Each row comes from the steps of one walk. Every step used is in the known rows, and no mark comes twice. Write the walk behind each row, first mark first.
Known rows:
sanila/fidop: [ 1.88 -0.44 -1.14  1.45 -0.22  0.41 -0.13 -2.14  1.59 -0.53 -2.89  4.23
 -0.88 -2.45  1.57 -0.14  2.49  0.71]
guku/fidop/rizum/gare/sanila/pamen: [ 1.60 -2.07 -3.39 -2.76  0.69  1.03 -2.28  0.33 -0.33 -2.43  6.66 -1.86
  0.55  3.82  1.19  1.32 -0.11 -3.00]
pamen/tados/fidop/rizum/gare/sanila: [ 1.54 -0.35 -0.44 -1.82 -0.89  0.85  0.43  0.32 -1.99  2.38  2.59 -2.18
  2.63 -1.51 -2.07 -0.07 -2.17  1.53]
tados/fidop/rizum/gare: [-1.54 -0.60  1.27 -0.17  0.10 -1.00  0.06 -1.76 -0.80 -0.97  1.33  1.47
  3.37 -0.69 -0.42  2.43 -0.17  1.07]
rizum/gare/sanila/pamen/tados: [ 1.29  1.30 -3.15 -0.75 -0.62 -0.35 -0.53  0.23  0.75  0.81  2.50 -4.63
 -1.71  2.14 -3.20 -0.67 -0.10  0.41]
guku/fidop/rizum/pamen/tados: [-1.70 -1.09  5.28 -1.46  0.95  0.60 -0.72  2.04  0.53  3.46  2.72 -6.12
  0.52 -0.05  0.61 -1.16 -1.10 -0.70]
sanila/fidop/rizum/gare/tados: [ 0.66 -1.26 -1.33  1.50 -0.63  0.85 -0.27 -0.33  0.23 -0.03 -0.91  1.00
  1.81  3.03  0.02  0.76  1.48 -1.51]
rizum/pamen: [-3.10  1.21  1.73  2.33  0.37 -1.12  0.22 -0.53  2.31 -0.01 -3.35  2.10
 -3.19 -1.73  0.09 -0.23  0.31  0.11]
tados/fidop/rizum/gare/sanila/pamen: [ 1.22 -1.48 -3.99 -2.76 -0.31  0.17 -0.34  0.33 -1.46 -2.20  5.45  0.30
  0.98  2.34 -0.20  1.78 -0.69 -0.98]
gare/sanila/pamen: [ 1.94  0.97 -3.42 -0.19 -0.29  0.63 -0.54  0.30  0.72 -2.51 -0.05  2.06
 -4.04 -0.04  0.04 -0.82  0.09 -0.77]
pamen/rizum/fidop: [-0.34  2.99 -2.77  0.83  1.27 -3.11  1.83  0.58 -0.75 -0.98 -6.87  3.98
 -0.77  0.25  2.44 -0.85 -0.04 -0.30]
fidop/rizum: [-0.59  0.79  3.20  1.33  0.10 -0.18 -0.45  0.21  0.32 -2.73 -2.37  1.59
 -0.19 -1.80  0.45  0.89 -0.54 -0.14]
tados/fidop: [-0.43  0.54  1.55  0.75  0.09 -0.34  0.83 -2.57 -0.12  0.35 -2.44  3.73
  0.41 -4.38  0.12 -0.19  0.53  2.40]
pamen/tados/fidop: [-0.07  1.05  3.37 -0.07 -0.39 -0.16  1.21 -1.34 -0.53  3.60 -1.41 -1.65
  1.20 -4.32 -1.83 -1.58 -0.04  3.72]
pamen/rizum/gare/tados/fidop: [-1.86  1.29 -1.87  1.62  0.53 -0.74  2.04 -1.87 -2.14  1.97 -4.05  0.44
  2.48  2.16  1.08 -0.64 -0.86  0.97]
rizum/pamen/tados: [-2.56  1.82  3.80  1.57  0.03 -0.98  0.65  0.68  1.94  3.25 -2.33 -3.26
 -2.46 -1.80 -1.83 -1.64 -0.44  1.38]
regu/fidop/rizum: [-1.07 -1.93  2.86  1.20  1.37  0.07 -0.77 -0.28 -0.58 -2.80 -2.07  7.38
  0.67 -2.82  2.65  0.07  2.35 -0.39]
gare/tados: [-0.99  1.59  1.86  3.60 -0.27  0.56  0.56 -0.74  0.71  0.48 -6.09  2.18
 -1.82 -1.44 -1.30 -1.85  0.27  0.58]
regu/fidop: [-1.30 -1.18  1.45  2.48  1.44 -0.32 -0.46 -2.29  0.50 -1.52 -4.16  8.91
 -0.73 -4.18  1.98 -1.09  3.55  0.98]
pamen/tados/fidop/rizum: [ 0.10  0.23  4.78 -1.23 -0.41  0.27  0.91  0.55 -1.60  2.31  0.61 -3.29
  2.61 -3.08 -1.16 -0.52 -1.38  2.42]
guku/fidop/rizum: [ 0.18 -1.20  3.38 -0.38  1.09  1.03 -1.51 -0.45 -0.01 -1.33  0.74  0.36
  1.48 -1.46  2.26  0.42 -0.01 -0.86]

Write each row's walk:
[-2.66 -0.86  2.87 -0.58  0.28 -0.51  0.89  0.68 -0.23  0.37  0.58  1.59
  0.33 -1.49  1.07  0.85 -1.00 -0.04] : tados/fidop/rizum/pamen
[ 3.29  0.24 -8.21  0.36  0.01  0.50  0.38 -1.65 -0.72 -0.73 -2.69  4.05
 -0.11  1.60  3.77 -0.09  0.17 -0.84] : pamen/rizum/gare/sanila/fidop
[ 1.42  0.39 -1.73 -1.93 -0.69  0.06 -0.86  2.18 -0.34 -0.66  4.51 -6.06
 -0.38  3.53 -2.52  0.38 -1.25 -0.96] : fidop/rizum/gare/sanila/pamen/tados
[-2.17 -1.72  3.47 -0.58  1.39  0.47 -1.18  0.76  0.93  0.05  1.76 -0.42
 -0.08 -0.04  2.46  0.37 -0.48 -1.98] : guku/fidop/rizum/pamen
[ 0.48 -0.16  3.08 -3.12 -0.16 -0.27  0.59  1.74 -1.45  1.04  4.64 -6.38
  1.65  0.89 -1.13 -0.09 -0.55  0.97] : sanila/pamen/tados/fidop/rizum
[-1.96  0.48  1.84  2.67 -0.24 -0.14 -0.25  0.06  0.00 -0.78 -2.50 -0.29
  1.08  2.23 -1.80  0.71 -0.52 -0.94] : fidop/rizum/gare/tados
[-2.84 -0.87  3.03  0.48 -0.07  0.63  1.52  1.75 -0.92  2.29 -1.00  0.72
  0.08  0.27 -0.08 -0.83 -1.35 -0.74] : gare/tados/fidop/rizum/pamen
[ 0.60  1.10 -3.54  1.96 -0.39  0.11 -0.66 -2.08  0.97 -1.23 -2.38  4.00
 -1.61 -1.82 -1.16  0.33 -0.28  0.46] : rizum/gare/sanila
[ 0.91 -0.28 -3.59 -1.05 -0.26 -0.11 -1.23  1.06  0.09 -3.90  3.35 -0.62
 -1.03  3.63 -0.60  1.77 -0.55 -2.35] : fidop/rizum/gare/sanila/pamen
[ 0.76  0.23 -1.96  0.62 -0.45  0.40 -0.94 -0.04 -0.19 -2.58 -0.40  2.60
 -0.06 -0.25 -0.53  1.48 -1.20 -0.87] : fidop/rizum/gare/sanila
[-0.29 -1.60  0.26 -0.08  0.03  0.26 -0.07  1.08  1.48 -0.51 -0.03  2.15
 -1.14  0.62  2.64  0.76  0.99 -1.73] : sanila/fidop/rizum/pamen
[ 2.47  1.44 -1.48 -0.87 -0.71  0.80 -0.13  1.47  0.28  0.72  0.63 -3.42
 -3.29 -0.16 -1.92 -2.19 -0.48  0.60] : gare/sanila/pamen/tados
[-1.83  0.18 -0.03  2.13 -0.30 -0.28  1.01 -2.71 -0.41  2.23 -2.22  1.92
  1.76 -0.53 -2.13 -0.39  0.52  1.69] : rizum/gare/tados/fidop
[-0.74 -0.28  1.53 -2.66 -0.23 -1.39  0.14  0.60 -1.02  1.13  6.11 -7.65
  3.15  3.02 -2.42  1.45 -0.07  1.03] : sanila/pamen/tados/fidop/rizum/gare
[ 0.90 -1.30 -1.36  0.61 -0.24 -0.35 -0.85 -1.33  1.01 -1.85  0.80  1.79
  2.01  1.19  0.92  2.48  1.77 -0.76] : sanila/fidop/rizum/gare
[ 2.81 -0.50 -0.46 -3.89 -0.75  1.40  0.56  2.76 -2.27  1.03  4.78 -4.06
  0.21  0.10 -0.95 -1.24 -1.73  0.22] : gare/sanila/pamen/tados/fidop/rizum
[ 2.69 -1.19 -1.46 -1.72 -0.95  2.14  0.22  3.20  0.19  2.88  1.40 -1.13
 -1.78 -0.26  0.90 -1.69 -0.98 -1.28] : gare/sanila/fidop/rizum/pamen/tados
[-1.62  2.02 -3.20  0.51  1.10 -2.70  0.13 -1.15  0.20 -2.84 -0.70 -2.57
 -0.37  5.42  1.76  1.51  0.40 -0.83] : sanila/pamen/rizum/gare
[ 3.22 -0.93 -6.41  0.81 -0.78  0.99 -0.60 -2.42  1.14 -0.35 -0.78  5.27
 -0.91 -0.84  0.59  0.22  1.60 -0.13] : rizum/gare/sanila/fidop
[ 0.21 -0.96  2.19 -0.87 -0.40  0.38  0.35  2.24  1.07  2.71  0.81 -3.33
 -0.39  0.58  0.70 -0.66  0.35 -0.54] : sanila/fidop/rizum/pamen/tados
[-0.02  1.81  2.05 -0.13 -0.18 -0.93 -0.05  0.57  1.12  0.69  0.38 -5.69
 -1.81  0.53 -2.21 -1.15  0.76  1.29] : sanila/pamen/tados
